What can hang from each mark
z645: z406
z829: z100 z573 z821 z851
z524: z406 z799
z821: z406 z829
z29: z406
z100: z406
z923: z406 z829
z406: z29 z100 z524 z645 z821
z425: z29
z573: z829
z851: z406

Each row was made from one small tree. The marks that hang from a mark follow it in brackets, in the order of their numbers. Every link used is in the known rows. Write each row's tree.
In the rows, zero is written as 128.
Known rows
z923(z829(z100 z573 z851)): [180  71  83 128 124  98 185 139  72 128 104 115 144 186 114 173 181  94
 173 137 189 132 152 127 114 128 163 106  95 113 114]
z573(z829(z100 z821 z851(z406(z645)))): [181  71  81 149 154 113 191 135  62 154 105 124 139 137 117 181 183  71
 177 131 168 127 161  98 112 136 138 174  98  95 146]
z425(z29(z406)): [161 108 105 108 116  91 130 113  58 145 101  98 137  87 153 175 174  89
 199 171 135 130 159 113 116 137 150 119 118 154 126]
z821(z406 z829(z100 z573)): [155  96 129 107 142  95 152 137  96 116  94 117 152 122 160 180 189  59
 193 144 192 135 185  98  86 142 172 109  76  73 126]
z100(z406(z29 z645 z821(z829))): [107 128 111 105 132 126 162 104  71 133 128 111 133 123 136 176 169  61
 185 141 136 122 174  94 109 130 147  91 127 139  98]
z851(z406(z524 z645)): [138 104 111 101 145 107 143 116  39 146 102 107 147 128 130 160 173  75
 187 139 131 131 160  90 108 131 155 131 139 110 161]
z645(z406): [146 122 121  94 120 102 133 124  87 155  98 111 160 141 153 184 172  80
 197 141 144 143 152 114 125 139 148 133 111 133 109]
z645(z406(z29 z100 z524 z821(z829(z851)))): [108 133 115 139 161 128 173  95  74 120 117 115 122 157 102 145 158  75
 159 135 125 112 160  87 167 114 152 108 108 123 116]
z425(z29(z406(z524(z799) z645))): [146 103 104 121 142  95 141 107  29 135 107  94 136 106 127 151 172  95
 168 152 121 117 160 103 109 132 152 105 131 154 133]
z524(z406(z645 z821) z799): [145  97 129 105 157 108 155  98  86 143 135  88 140 100 138 159 190  51
 164 108 141 135 158 110  96 151 156 121 122 160 136]
z524(z406(z100 z645 z821) z799): [138 103 121 108 171 100 149  78  71 132 151  83 134 113 139 149 184  38
 150 101 130 121 161  94 107 144 159 112 124 142 139]
z29(z406(z100 z524 z645 z821(z829))): [129 118 107 128 161 104 157  91  57 124 107 104 135 104 115 145 174  44
 181 120 114 117 182  70 115 117 147  85 126 115 119]
z524(z406(z29 z100 z645) z799): [134 109 119 112 156 124 148  90  49 124 154  90 129 118 143 146 166  58
 148 118 132 107 155  88 108 137 175 108 130 135 143]
z851(z406(z100 z821)): [141 109 114 105 151 101 139  86  73 143 135  95 128 122 137 164 176  54
 174 126 129 130 169  95 132 136 156 130 121 107 169]
z100(z406(z524(z799) z645 z821(z829(z573)))): [111 107 115 110 164  97 180 107  63 118 114  89 145 161 118 157 183  72
 163 116 147 134 177 103 111 148 161  90 114 132 111]
z100(z406(z524(z799))): [139 123 117  92 137 103 137 109  57 141 106  92 148 164 138 174 181 103
 166 126 133 149 142 117 131 149 155 121 126 166 130]
z100(z406(z29 z821(z829))): [113 134 120 102 126 125 157 107  87 134 125 106 128 126 141 179 177  75
 187 145 139 135 166 109 127 140 149 101 115 151 108]
z573(z829(z821 z851)): [175  86  78 132 125 114 191 134  94 165  97 130 134 122 115 193 189  95
 191 126 169 142 148 108 125 140 140 181 106 150 114]
z851(z406(z29 z645 z821(z829(z100 z573)))): [129  84 121 129 162 119 190 118  72 111 132 104 133 131 128 156 168  47
 169 133 170 114 196  93 100 132 169  96  95  59 151]
z829(z100 z573 z851(z406)): [182  73 108 127 153 102 174 125  58 132 100 105 148 161 133 168 170  81
 169 136 180 136 163 110 125 142 177 140  88  89 169]
z406(z29 z100 z645 z821): [122 104  99 108 141 118 160  88  61 133 148 107 124 114 116 161 156  55
 161 110 130 109 174  74 112 113 158  99 135 103 116]
z100(z406(z524(z799) z645 z821(z829(z851)))): [127 116 112 122 164 111 172  96  62 134 113 107 135 165 107 161 181  85
 159 123 136 128 158 103 125 137 147 104 125 169 115]
z829(z573 z821(z406(z100)) z851): [163  82  99 128 159 102 176 100  78 136  98 130 130 102 117 169 180  75
 167 118 176 119 174  83 116 133 186 142  81 103 126]
z851(z406): [157 108 120  96 127 107 133 117  72 156 112 106 146 122 155 180 181  79
 197 146 145 142 158 110 114 146 156 144 123 124 168]
z645(z406(z29 z100 z524(z799) z821(z829))): [ 98 138 133 123 166 123 161  93  86 115 135  99 125 160 115 143 169  77
 149 122 123 116 166 100 150 130 154  93 108 122 124]
z923(z406(z29)): [140 119 133 100 113 133 136 127  71 140 124 105 133  99 135 171 176 100
 186 143 135 125 149 117 114 124 169 121 124 145 118]
z821(z406): [152 112 121  89 124 106 122 122  89 149 100 116 148  91 161 186 187  74
 200 139 153 139 164  97  97 137 161 133 110 125 129]
z29(z406(z645)): [167 102 105 109 124 107 141 116  59 149  97 108 154  91 143 177 171  67
 201 128 131 132 170  90  93 127 156 113 128 136 114]
z821(z406(z29 z100) z829): [124 129 123 108 136 123 133 107  82 120 129 123 126 100 157 169 177  63
 190 151 147 109 177  77 105 127 168 107 111 102 130]
z573(z829(z100 z821(z406(z29)) z851)): [169  87  88 147 141 137 187 140  89 140 102 132 126 100 121 185 183  88
 170 131 174 124 163  96 122 130 157 167  79 106 119]

Write each row's tree
[164 105  86 130 150 104 164 134  47 135  99  86 146 202 127 174 181 105
 153 127 144 148 135 117 150 145 140 149 107 147 124]  z573(z829(z100(z406(z524(z799))) z851))
[104 135 128 109 149 130 162 101  80 122 130  96 125 148 123 161 180  93
 157 129 131 135 159 115 138 146 153  97 119 161 126]  z100(z406(z29 z524(z799) z821(z829)))
[135 108 109 129 165  97 176  98  70 110  98  89 135 113 115 145 178  57
 177 118 135 130 186  84 136 131 167  91  99 106 127]  z29(z406(z100 z524 z821(z829(z573))))
[102 138 121 105 138 125 162 108  73 126 111 103 128 134 125 165 174  82
 179 141 129 138 163 102 140 135 146  98 121 148 116]  z100(z406(z29 z524 z821(z829)))
[131  88  98 119 155 117 199 122  31 118  93 115 146 145  98 165 158  82
 149 114 168 125 170  92 122 128 171  98  97  87 104]  z829(z100(z406(z29 z524 z645)) z573 z821)
[135 114 115 123 149 110 164 110  72 131  93 108 143  90 118 159 181  58
 195 127 123 131 180  86 105 124 144  96 122 135 115]  z29(z406(z524 z645 z821(z829)))
[ 95 140 124 119 155 123 159 100  80 117 121 108 131 147 117 146 164  65
 168 135 120 118 168  87 154 121 148  97 112 109 114]  z645(z406(z29 z100 z524 z821(z829)))
[144  99 123 138 163 132 187 111  79 121 130 113 128 113 121 153 174  45
 162 135 163 113 165  93 111 125 152 103 100 127 127]  z524(z406(z29 z645 z821(z829(z100 z851))))
[121  94 110 109 152  98 191 118  78 123 104 109 146 129 109 157 180  60
 184 119 162 131 183  87 102 130 158 100 117 102 113]  z406(z524 z645 z821(z829(z573)))
[113 105 107 115 165 124 167  83  51 123 150  98 120 136  95 138 162  73
 132  95 122 110 168  80 120 117 164  95 139 116 132]  z406(z29 z100 z524(z799) z645 z821)
[154 100 128 101 145 108 144 109  72 144 127  93 149 112 154 165 187  62
 174 122 147 134 151 109  91 152 163 126 126 158 139]  z524(z406(z645) z799)
[118 111 108 141 159 121 192  99  87 114 124 109 127 158 114 152 155  67
 164 132 151 109 177  92 153 122 171 108  87 105 107]  z645(z406(z29 z100 z821(z829(z573 z851))))
[160  79 100 108 144  91 182 122  54 135  93 116 159 145 126 187 172  66
 167 115 182 135 172 102  98 141 163 109  90  93  95]  z829(z100(z406(z645)) z573 z821)
[158 110 104 115 144 103 142  88  76 139 115  94 134  93 133 165 173  55
 178 113 119 134 172  91 129 129 156 109 113 131 128]  z29(z406(z100 z821))
[125 111 126 101 145 112 147 114  59 141 110 101 140  97 102 155 186  79
 175 117 119 129 157 101 111 116 152 111 135 137 109]  z923(z406(z524 z645 z821))
[159  96 101 147 160 102 184  92  81 119 106 101 130 118 118 155 174  58
 177 122 148 123 184  89 133 129 172 105  91 123 124]  z29(z406(z100 z821(z829(z573 z851))))
[123 121 122 109 157 127 133  97  57 120 129 102 125 117 130 149 173  89
 149 121 128 113 161  85 125 128 179 114 121 114 149]  z821(z406(z29 z100 z524(z799)))
[150 101 107 130 139 118 183 126  59 112 106 111 141 180 135 176 160  88
 170 148 181 127 166 106 132 135 172  99  85 112 112]  z821(z829(z100(z406(z29)) z573 z851))
[178  79  98 153 170 115 193 132  69 142 103 111 133 160 104 166 193 102
 150 120 163 139 146 119 141 151 146 179  90 121 175]  z573(z829(z100 z821 z851(z406(z524(z799)))))
[124 124 123  99 144 105 150 115  88 146  92 103 150 136 121 163 173  76
 179 124 127 147 154 107 145 132 142 124 113 132 114]  z645(z406(z524 z821))
[118 120 108 100 139 126 151 107  30 131 121  99 141 152 124 163 161 101
 155 124 123 125 153  99 121 133 163 101 140 150 119]  z100(z406(z29 z524(z799) z645))
[132 113 106  99 152  96 152  94  68 135 118 100 131 130 111 157 174  66
 164 109 129 136 159  87 136 125 150 114 128 117 133]  z406(z100 z524 z821)
[165  98 105 122 151 109 153  96  82 147 105 142 131  93 121 175 183  74
 172 124 159 119 160  83 114 130 169 146  96 125 129]  z829(z821(z406(z100)) z851)
[139 116 128 109 150 124 141  93  68 125 151  87 126 119 150 152 172  70
 149 122 135 120 150 104 126 147 176 118 119 145 154]  z524(z406(z29 z100) z799)
[178  80 112 125 141  95 186 135  86 121 100 121 148 168 129 177 176  77
 180 139 203 134 168 105 107 136 167 116  85  99 125]  z821(z829(z100 z573 z851))
[127 121 101  94 117 125 144 111  42 143 119 107 145 133 144 182 156  81
 183 138 132 125 159  93 110 129 158 104 138 137 102]  z100(z406(z29 z645))
[153 105 119 101 133  87 158 130  70 118  98 101 159 175 160 187 180  67
 187 145 182 144 168 112 112 149 161  97  88 100 110]  z821(z829(z100(z406) z573))
[116  92  99 121 166 120 183 104  44 117 105 126 130  87  99 149 166  68
 154 109 152  99 186  61 107 116 187 111 103  71 119]  z829(z573 z821(z406(z29 z100 z524 z645)))
[170 104 116 145 161 114 174 115  79 123  85 113 137 123 106 157 181  72
 174 129 148 140 166 100 134 124 146 104  93 132 130]  z29(z406(z524 z821(z829(z100 z851))))
[130 107 118 132 152 137 184 103  81 131 130 114 123  95 122 154 174  52
 176 138 148 114 164  93 113 129 158 115 115 157 127]  z524(z406(z29 z645 z821(z829(z851))))
[143 105 106 127 173 106 154  80  49 129 120  87 136 112 107 143 173  63
 148  92 106 123 174  81 121 124 158  96 129 130 130]  z29(z406(z100 z524(z799) z645 z821))
[139 126 123 104 123 119 147 125  70 121 117 113 143 158 157 187 171  77
 183 155 161 132 161 107 118 136 150  94 104 118 111]  z821(z829(z100(z406(z29))))
[150 109 112 112 143 112 153 107  77 142  87  95 141  88 115 162 180  77
 183 116 119 149 165 101 132 131 152 115 116 147 131]  z29(z406(z524 z821))
[128 115 117 107 137 132 150 118  52 138 110 103 130 121 128 157 167  95
 179 146 130 132 155 100 136 131 168 133 131 120 174]  z851(z406(z29 z524))
[128 110 106 111 104 135 145 132  55 138 133 112 129 117 119 164 185  97
 188 150 128 108 150 124  94 110 157  92 143 146  96]  z923(z406(z29 z645) z829)
